Known rows, with every step that occurs
T-D: [-1.44 -0.05 -1.93 -2.60 -0.48  3.44 -1.00 -1.18 -0.73  0.37  2.61  1.80
  0.29 -2.10 -0.96  0.85 -1.35 -1.61  1.65 -0.13  0.11 -2.51]
Y-H-T-D-U-K: [ 0.71 -0.49 -4.50 -3.11  0.65 -1.81 -5.61 -1.64 -0.21 -1.49  3.36  2.03
 -0.90 -0.55 -1.96 -1.63 -1.29 -2.37  2.13  3.06 -1.16 -2.90]
Y-H-T-D-U-G: [ 1.54  0.99 -4.99 -3.98  0.52 -2.09 -6.10 -2.63 -0.73 -2.90  2.98  2.75
 -0.51 -2.32 -1.22 -1.30 -2.55 -1.81  1.94  0.80 -1.27 -4.05]
G-N: [-0.60 -1.11 -4.04 -0.84 -0.39  1.15  0.59 -0.92 -0.39  0.06  1.34  1.72
  0.56 -1.48 -0.81  1.58 -0.37 -0.71  1.33 -0.59  0.63  0.74]
G-U: [-0.12  0.45 -5.39 -1.44  0.27  0.14 -1.75 -1.12 -1.35  0.82  1.58  1.24
  0.46 -2.81 -0.43  1.03 -0.73 -1.98  2.19 -1.45  0.48 -1.89]
T-D-U-G-N-H-Y-K: [-1.80  0.62 -6.69 -1.54 -0.40  0.44 -6.11 -3.04 -2.23 -4.09  2.88  2.81
  0.31 -2.23 -2.08  0.58 -2.98 -0.80  1.00  0.46 -2.82 -0.80]
N-H: [ 0.19 -2.04  0.83 -1.67 -0.28 -0.34 -0.97 -0.27 -1.29 -0.87  0.17  0.74
  1.03 -1.97 -1.31  0.06 -1.77 -1.20  2.42 -1.01  1.39 -1.77]
H-Y: [-0.80  0.13  0.22 -0.46 -0.31  2.49  0.87 -0.88 -0.93 -0.65  1.40  2.72
  1.10 -1.27  0.32  0.87 -0.44 -1.62  0.29 -0.77 -0.12 -1.51]
N-H-Y-K: [-0.78 -0.86 -0.18  0.20 -0.63  1.86 -1.24 -0.75 -1.19 -2.42  1.84  2.17
  1.31 -0.74 -1.29  0.76 -1.52 -1.35  1.18 -0.18 -0.36 -0.75]
Y-H-T-D-U: [ 1.60  0.68 -1.42 -4.19  0.38 -1.77 -4.01 -1.60 -0.07 -2.06  3.49  1.97
 -0.02 -1.58 -1.64 -1.64 -1.60 -2.41  2.12  2.38 -0.57 -2.98]
Y-K: [-1.88 -1.20 -2.87  0.31 -0.44  2.36 -1.05 -0.94 -0.83 -0.53  2.63  2.36
  0.39 -0.85 -1.13  1.84 -1.38 -1.49  1.93 -0.17  1.07  0.35]
N-H-T-D: [ 0.88 -0.44  1.47 -3.86 -0.27  2.67 -1.56 -0.22 -0.30 -1.53  2.31  1.18
  0.30 -1.66 -1.86 -1.04 -1.10 -1.54  2.33  0.82 -1.03 -3.34]
H-Y-K-U-G: [-1.70  0.24 -3.27  0.03 -0.32  2.74 -4.78 -1.71 -1.49 -1.31  2.61  3.31
  1.07 -1.63 -0.22  0.68 -2.36 -1.25  0.57 -0.23 -1.54 -0.36]
H-T-D: [-0.37  0.55 -0.95 -3.15 -0.09  4.59 -0.89 -0.77  0.13 -0.36  3.23  2.21
 -0.09 -1.23 -0.92 -0.07 -0.11 -1.74  1.71  0.83 -1.12 -2.69]
N-H-T-D-U-G: [-0.10 -0.10 -1.91 -4.28  0.49 -1.21 -6.02 -1.69 -2.06 -2.96  1.71  1.99
 -0.28 -2.80 -1.80 -1.66 -2.65 -1.61  2.87  0.53 -1.78 -4.30]
K-U: [-0.64 -1.35  1.03 -2.00 -0.09  0.58 -2.29 -0.03 -0.83  0.94  1.57  1.20
  1.27 -1.99 -0.70 -0.43 -1.73 -1.76  2.04  0.36  1.01 -0.64]
T-H: [-1.20 -1.54 -3.62 -1.04 -0.45  1.68 -0.30  0.37  0.06 -0.01  0.54  1.37
  0.49 -1.83 -1.24  0.45 -1.44 -1.12  2.19 -1.58  0.11 -1.30]
N-H-Y-K-U-Q: [-0.93 -1.46  2.18 -1.93 -0.23  2.19 -1.40 -0.90 -2.22 -1.57  2.87  1.23
  1.50 -1.55 -1.42 -0.88 -2.64 -1.58  2.86  0.53 -1.96 -0.98]
T-D-U-G-N: [-2.04  0.38 -7.83 -2.82  0.10 -0.31 -4.80 -2.83 -1.83 -1.56  2.31  2.56
 -0.35 -3.22 -1.28  0.67 -2.30 -0.90  1.54 -0.16 -1.34 -1.71]
N-H-Y-K-U-D: [ 0.26  0.29  1.02 -1.86 -0.14  4.38 -3.77 -0.67 -1.51 -1.39  3.46  1.38
  1.94 -1.61 -1.40 -1.47 -1.97 -1.27  1.90  0.91 -1.13  0.28]
H-Y-K: [-1.92  0.12 -2.01  0.80 -0.53  3.83 -0.34 -1.04 -0.85 -1.24  2.81  3.17
  0.86 -0.43 -0.40  1.78 -0.76 -1.58  0.51  0.01 -0.53  0.19]
D-U-G: [-1.97 -0.69 -4.06 -1.24  0.66 -2.80 -4.19 -1.97 -2.62 -1.20  0.81  2.50
  0.11 -2.88 -0.48  0.41 -2.79 -1.67  2.27 -1.23  0.37 -2.39]

Rows
[-1.48  0.30 -5.93  0.38 -0.57  3.10 -4.40 -2.04 -0.99 -1.56  2.87  3.30
  0.86 -1.24 -0.55  1.12 -1.86 -0.52  0.11  0.11 -2.29  1.51]
H-Y-K-U-G-N
[-0.81 -1.09 -2.58 -1.76  0.00  0.24 -4.34 -1.06 -1.68  0.20  1.09  1.94
  0.79 -2.89 -0.45 -0.05 -2.58 -1.17  2.03 -1.05  0.11 -1.75]
K-U-G
[-2.29 -0.44  0.32 -1.32 -0.16  4.28 -0.33 -1.08 -1.78 -0.43  3.97  2.25
  1.14 -1.02 -0.39  0.03 -1.82 -1.89  2.22  0.53 -2.33 -0.18]
H-Y-K-U-Q
[ 1.39 -0.53 -3.00 -4.35 -0.31  1.92 -5.49 -1.26 -0.66 -2.06  2.10  1.39
  0.26 -2.56 -2.04 -1.56 -1.95 -0.47  1.99  0.73 -2.72 -1.89]
K-U-G-N-H-T-D
[-2.88 -2.30 -3.90 -0.60  1.02 -2.62 -3.96 -1.05 -1.96  0.11  1.12  1.84
 -0.22 -0.95 -1.08  0.19 -1.42 -2.11  2.61  1.25  0.47 -1.06]
D-U-K
[-2.18 -0.24 -4.58  0.96 -0.72  4.19 -0.68 -0.02  0.14 -1.47  2.28  2.76
  0.72 -0.39 -1.12  1.06 -1.22 -1.31  0.91 -0.72 -1.48 -0.20]
T-H-Y-K
[ 0.32  0.30 -1.38 -1.67 -0.40  4.76 -3.39 -1.19 -0.89 -1.79  3.55  1.25
  1.77 -1.34 -1.82 -0.80 -1.53 -0.43  1.49  1.22 -1.37  2.35]
G-N-H-Y-K-U-D
[ 0.67 -1.17 -3.79 -2.21  0.68 -2.98 -4.65 -1.58 -1.52 -3.15  0.63  1.97
 -0.11 -2.06 -1.54 -0.81 -1.90 -0.79  2.52  0.07 -1.41 -1.21]
D-U-G-N-H-T
[-0.25 -0.84 -7.36 -0.58 -0.21  1.00 -1.23 -2.12 -1.05 -0.71  0.85  2.38
 -0.03 -2.32 -0.42  2.11 -1.19 -0.09  1.31 -2.24 -0.24 -0.38]
U-G-N
[-1.17 -0.11 -2.15 -0.51 -0.57  3.21  0.74  0.20  0.07 -0.74  0.91  2.24
  0.99 -1.31 -0.50  0.31 -0.84 -1.22  0.72 -1.46 -1.04 -1.44]
T-H-Y
[-1.76 -0.32 -8.48  0.35 -0.81  3.58 -4.68 -0.95 -0.07 -1.90  2.01  2.77
  0.76 -1.33 -1.33  0.58 -2.22 -0.22  0.56 -0.63 -3.18  1.60]
T-H-Y-K-U-G-N
[-1.09  0.93 -6.64 -3.18  0.43  0.94 -4.49 -2.40 -0.98 -1.98  2.97  2.98
 -0.82 -2.30 -1.25 -0.11 -1.30 -1.16  1.64  0.76 -2.62 -1.50]
H-T-D-U-G-N
[ 1.14  0.38 -1.29 -5.42  0.82 -0.81 -1.88 -2.10 -0.99 -1.97  4.60  1.74
 -0.42 -2.07 -1.41 -1.78 -2.01 -2.41  3.64  1.53 -1.83 -3.90]
Y-H-T-D-U-Q
[-0.52 -0.76 -1.24 -0.70 -0.53  0.83 -5.74 -1.36 -1.94 -2.50  1.59  2.32
  1.47 -1.85 -1.16 -0.37 -3.07 -1.06  1.32 -0.25 -1.44 -0.88]
N-H-Y-K-U-G
[-3.28 -1.05 -4.99 -2.11  0.50 -0.75 -4.98 -1.56 -1.90  0.25  2.48  1.79
 -0.57 -1.65 -1.68 -0.05 -1.62 -2.21  2.14  1.85 -0.52 -2.49]
T-D-U-K
[-0.81  0.75 -4.40 -2.73 -0.13 -0.72 -4.68 -2.85 -2.31 -3.32  1.48  2.27
  0.52 -3.03 -1.51 -0.55 -2.60 -0.76  0.81 -0.25 -2.33 -2.39]
T-D-U-G-N-H-Y
[-0.05 -2.15 -5.02 -0.88 -0.55  0.09 -6.20 -1.44 -1.40 -2.05  1.60  1.49
  0.81 -2.04 -2.30  0.42 -3.35 -0.25  2.28 -0.18 -0.80  1.50]
Y-K-U-G-N-H
[ 1.18 -0.36 -4.98 -3.40 -0.43  2.52 -2.96 -1.71 -0.43 -2.52  1.96  1.92
 -0.31 -2.26 -1.80 -0.05 -1.23 -0.20  1.69 -0.60 -2.55 -2.58]
U-G-N-H-T-D
[ 0.19 -0.44 -4.98 -3.03 -0.58  3.24 -6.94 -1.58 -0.48 -2.62  3.66  1.95
  0.03 -1.63 -2.71 -0.71 -2.27 -0.45  2.23  1.45 -3.15 -0.18]
Y-K-U-G-N-H-T-D
[-0.84 -0.60 -5.76 -3.21 -0.13 -1.93 -5.83 -2.52 -2.22 -2.55  1.28  1.55
  0.04 -3.59 -2.15 -0.28 -3.23 -0.74  2.23 -0.40 -1.26 -2.40]
T-D-U-G-N-H
[ 0.45 -0.43 -1.28 -4.06  0.17 -0.42 -3.47 -1.03 -0.64 -2.56  2.45  1.32
  0.02 -1.69 -2.54 -1.44 -1.52 -1.48  2.41  2.25 -1.56 -1.26]
G-N-H-T-D-U
[ 1.00 -0.78 -1.72 -1.51 -0.51  0.20 -3.57 -1.42 -1.47 -2.01  0.32  1.63
  1.63 -2.64 -0.88 -0.51 -2.18 -0.25  0.50 -0.78 -1.83 -0.62]
K-U-G-N-H-Y
[-0.31 -0.52 -5.94  0.65 -0.79  1.89 -2.91 -2.27 -1.50 -3.56  1.49  2.73
  0.75 -1.37 -1.15  1.73 -1.79 -0.10  0.58 -1.65 -1.72  0.43]
U-G-N-H-Y-K
